In the rows, zero is written as 128.
Known rows, with every step that occurs:
radu/kuve/risol/danon/pade/zuvope/sopaf: [142  94 178 125 149 151  94 133  94 109  69 136 186  95 112 125 160 150
 156 123  95 154 191 129]
danon/migu/zuvope: [ 86 102  78 116 127 161 205 136 137 135 140 105 146  92 112 141 147 123
  91 168 121  96 128 123]
zuvope/pade/danon/risol: [107  92 113 111 154 139 141 124 147 142 124 122 188 108 127 202 142 117
 115 118 121 121 123 123]
radu/kuve/risol/zuvope/pade/danon/migu: [144  84 141 166 155 156 126  83 118  90 102 154 163 112 112 167 204 159
  87 131 102 154 161  99]
migu/zuvope/pade/danon/risol: [ 97 116  79 108 129 132 132 124 139 142  93 127 193 102 104 159 147 117
 104 116 141 101 135 127]
pade/danon/migu: [126  83 113 119 174 150 219 126 130 112 153 112 164  79 133 214 148 109
  62 141 120 106 103 136]
radu/kuve/risol: [120 106 124 184 115 137 155 125 167 126 133 151 168 135 131 161 186 147
 150 147 100 142 174 108]
sopaf/zuvope/migu: [140 151 133 139 107 188 171 169 145 149 164  79 133 137 120 101 131 146
 100 103  78  89 138  99]
zuvope/pade/danon/risol/kuve: [143  89 114  81 129 168 100 130 153 112 129 126 184 128 115 195 150 138
 117 122 107 139 136 139]
pade/danon/migu/zuvope/sopaf/vuvuz: [165  85 118 170 126 146 180 157  99 123 121  63 198  70 105 117 133  88
  80 124 104  26  96 149]
bizi/sopaf/zuvope: [161 157 130 174 103 155 169 166 131 106 157 102 145  89 111  79 151 135
 144 116 122  71 166 175]
risol/danon/pade: [104  96 170 101 202 144 197 149 106 156 141 102 162  84 111 169 106 120
 128 150 108 150 115 128]
kuve/risol: [ 99 106 134 155 126 141 158 142 166 161 161 125 159 119 131 136 162 114
 148 149 119 125 145 126]
pade/zuvope: [114 141  96 104 136 116 173 183 152 132 128 102 141 119 118 146 151 126
 121 126 155  89 165 150]
bizi/sopaf/zuvope/migu: [171 170 134 158  82 185 157 156 130 104 156  76 141  93 124  69 137 146
 111 109  81  77 155 137]
zuvope/sopaf/bizi: [163  96 132 125 141 159 170 160 132 143 186  53 180 100 108  94 113 160
 221 115  74 100 126 135]
migu/zuvope/pade/danon/risol/kuve/radu: [115  79  96 113  70 159  91 106 147  95  98 148 177 112  78 118 150 141
 100 138 108 142 122 146]
danon/pade/zuvope: [ 84 121 115  91 170 112 160 164 140 134 112  99 139  87 126 168 129 113
 146 138 134 101 166 119]
pade/zuvope/sopaf/vuvuz: [163 117 135 158 114 119 148 217 135 148 127  49 171 116 117  93 129 105
 150 106 118  32 146 156]
migu/zuvope/pade/danon/risol/kuve: [132 114  84  81 100 160  88 132 145 111 103 131 188 122  89 150 156 138
 104 121 129 116 148 143]
migu/zuvope/sopaf/bizi: [156 120  98 123 113 155 157 160 123 140 156  57 185  97  85  51 120 159
 207 115  95  83 139 139]
kuve/risol/zuvope/sopaf/bizi: [161 112 155 141 133 166 112 141 129 131 174  89 166 103  80  28 172 157
 218 105  83 109 154 144]
radu/kuve/risol/danon: [142 105 157 166 141 148 172 127 140 129 121 160 180 138 105 153 184 162
 108 140 101 170 157 131]
risol/danon: [136 117 149 114 164 150 211 168 122 157 159 107 163 120 101 146 127 131
 102 138 132 142 112 153]

Rows:
[123 157 102  90 114 146 165 173 148 133 127  76 137 120 130 136 136 141
  83 120 112  98 154 109] : pade/zuvope/migu
[162 106 137 160 135 169 151 121 104  92 130  98 164  61 130 135 140 144
  85 115 104  89 140 152] : bizi/sopaf/zuvope/pade/danon/migu
[108  76 132 151 126 175 135  94 121 139  80 152 178 123 104 136 175 184
  75 167  83 179 158  94] : radu/kuve/risol/danon/migu/zuvope/pade
[ 92 138 120  77 150 143 148 153 135 131 110  72 135  88 140 155 119 128
 109 133  90 110 156  85] : danon/pade/zuvope/migu
[106 103 109  98 152 170 217 139 113 138 127 118 157  92  89 137 144 140
  48 161 123 125 112 144] : risol/danon/migu/zuvope
[161 124 148 175 141 128 110 110 121 107 101 151 168 133 105 137 193 151
 131 107 129 148 180 112] : radu/kuve/risol/zuvope/pade/danon
[117 128 160 114 150 148 118 117 123 111  61 134 169 106 123 154 171 173
  68 127  62 170 182  82] : radu/kuve/risol/danon/pade/zuvope/migu
[101 123 146  75 198 121 171 166 113 137 101 109 152  86 104 160 126 128
 103 130 134 132 147 141] : risol/danon/pade/zuvope
[140 121 159 149 152 131 111 134 124 143 129 122 163 114 100 114 168 116
 129 110 149 132 152 131] : kuve/risol/zuvope/pade/danon
[ 88  85 183 125 189 145 155 125 124 165 130 130 171  85 117 152 141 117
 131 156  98 164 132 119] : kuve/risol/danon/pade
[128 141 106 102 160 143 166 131 137  96 131 151 163  97  82 157 196 103
  90 102 155  91 131 164] : pade/danon/risol/zuvope
[111 137 151  61 176 152 163 157 107 136  99  81 149  87 117 151 114 141
  67 126  89 138 137 104] : risol/danon/pade/zuvope/migu
[158 137 144 173 105 160 132 162 126 133 149  84 149 102 120  76 124 153
 167 116 112  95 168 148] : bizi/sopaf/zuvope/pade
[157 134 139 122 167 129 153 154 107 133 138  95 150 115  94 132 137 117
 126 103 159 121 133 135] : risol/zuvope/pade/danon
[153 112 162 146 109 176 110 155 114 137 162 105 152 112  95  46 166 106
 192 121 129 113 157 150] : kuve/risol/zuvope/sopaf
[ 84  81  93 115 124 168 166 132 130 163 128  88 147 105 122 137 121 139
 114 167 110 122 132  96] : danon/migu/zuvope/pade
[139 102 169  72 175 153 135 173  80 134 105  77 169  78 107 121 103 121
 150 120 123 125 146 152] : risol/danon/pade/zuvope/sopaf
[129  73 114 116 101 164 141 108 163  68 142 161 171 103  91 164 170 128
  87 137  99 137 105 170] : pade/danon/risol/kuve/radu
[166 122 128  99 137 173 133 140 103  92 137 121 183  86  79 116 171  96
 139  88 142  87 129 174] : pade/danon/risol/zuvope/sopaf
[121  91 189  95 160 155  96 151  96 141  98 105 181  75 109 102 134 119
 152 127 111 138 162 147] : kuve/risol/danon/pade/zuvope/sopaf
[ 86 113 164  98 186 121 129 146 124 144  92 134 162  85 111 143 158 127
 103 138 124 145 165 139] : kuve/risol/danon/pade/zuvope
[116 109  79 118 145 144 208 125 122 110 123 115 170  72 108 170 157 110
  51 141 142  84 116 138] : pade/danon/migu/zuvope
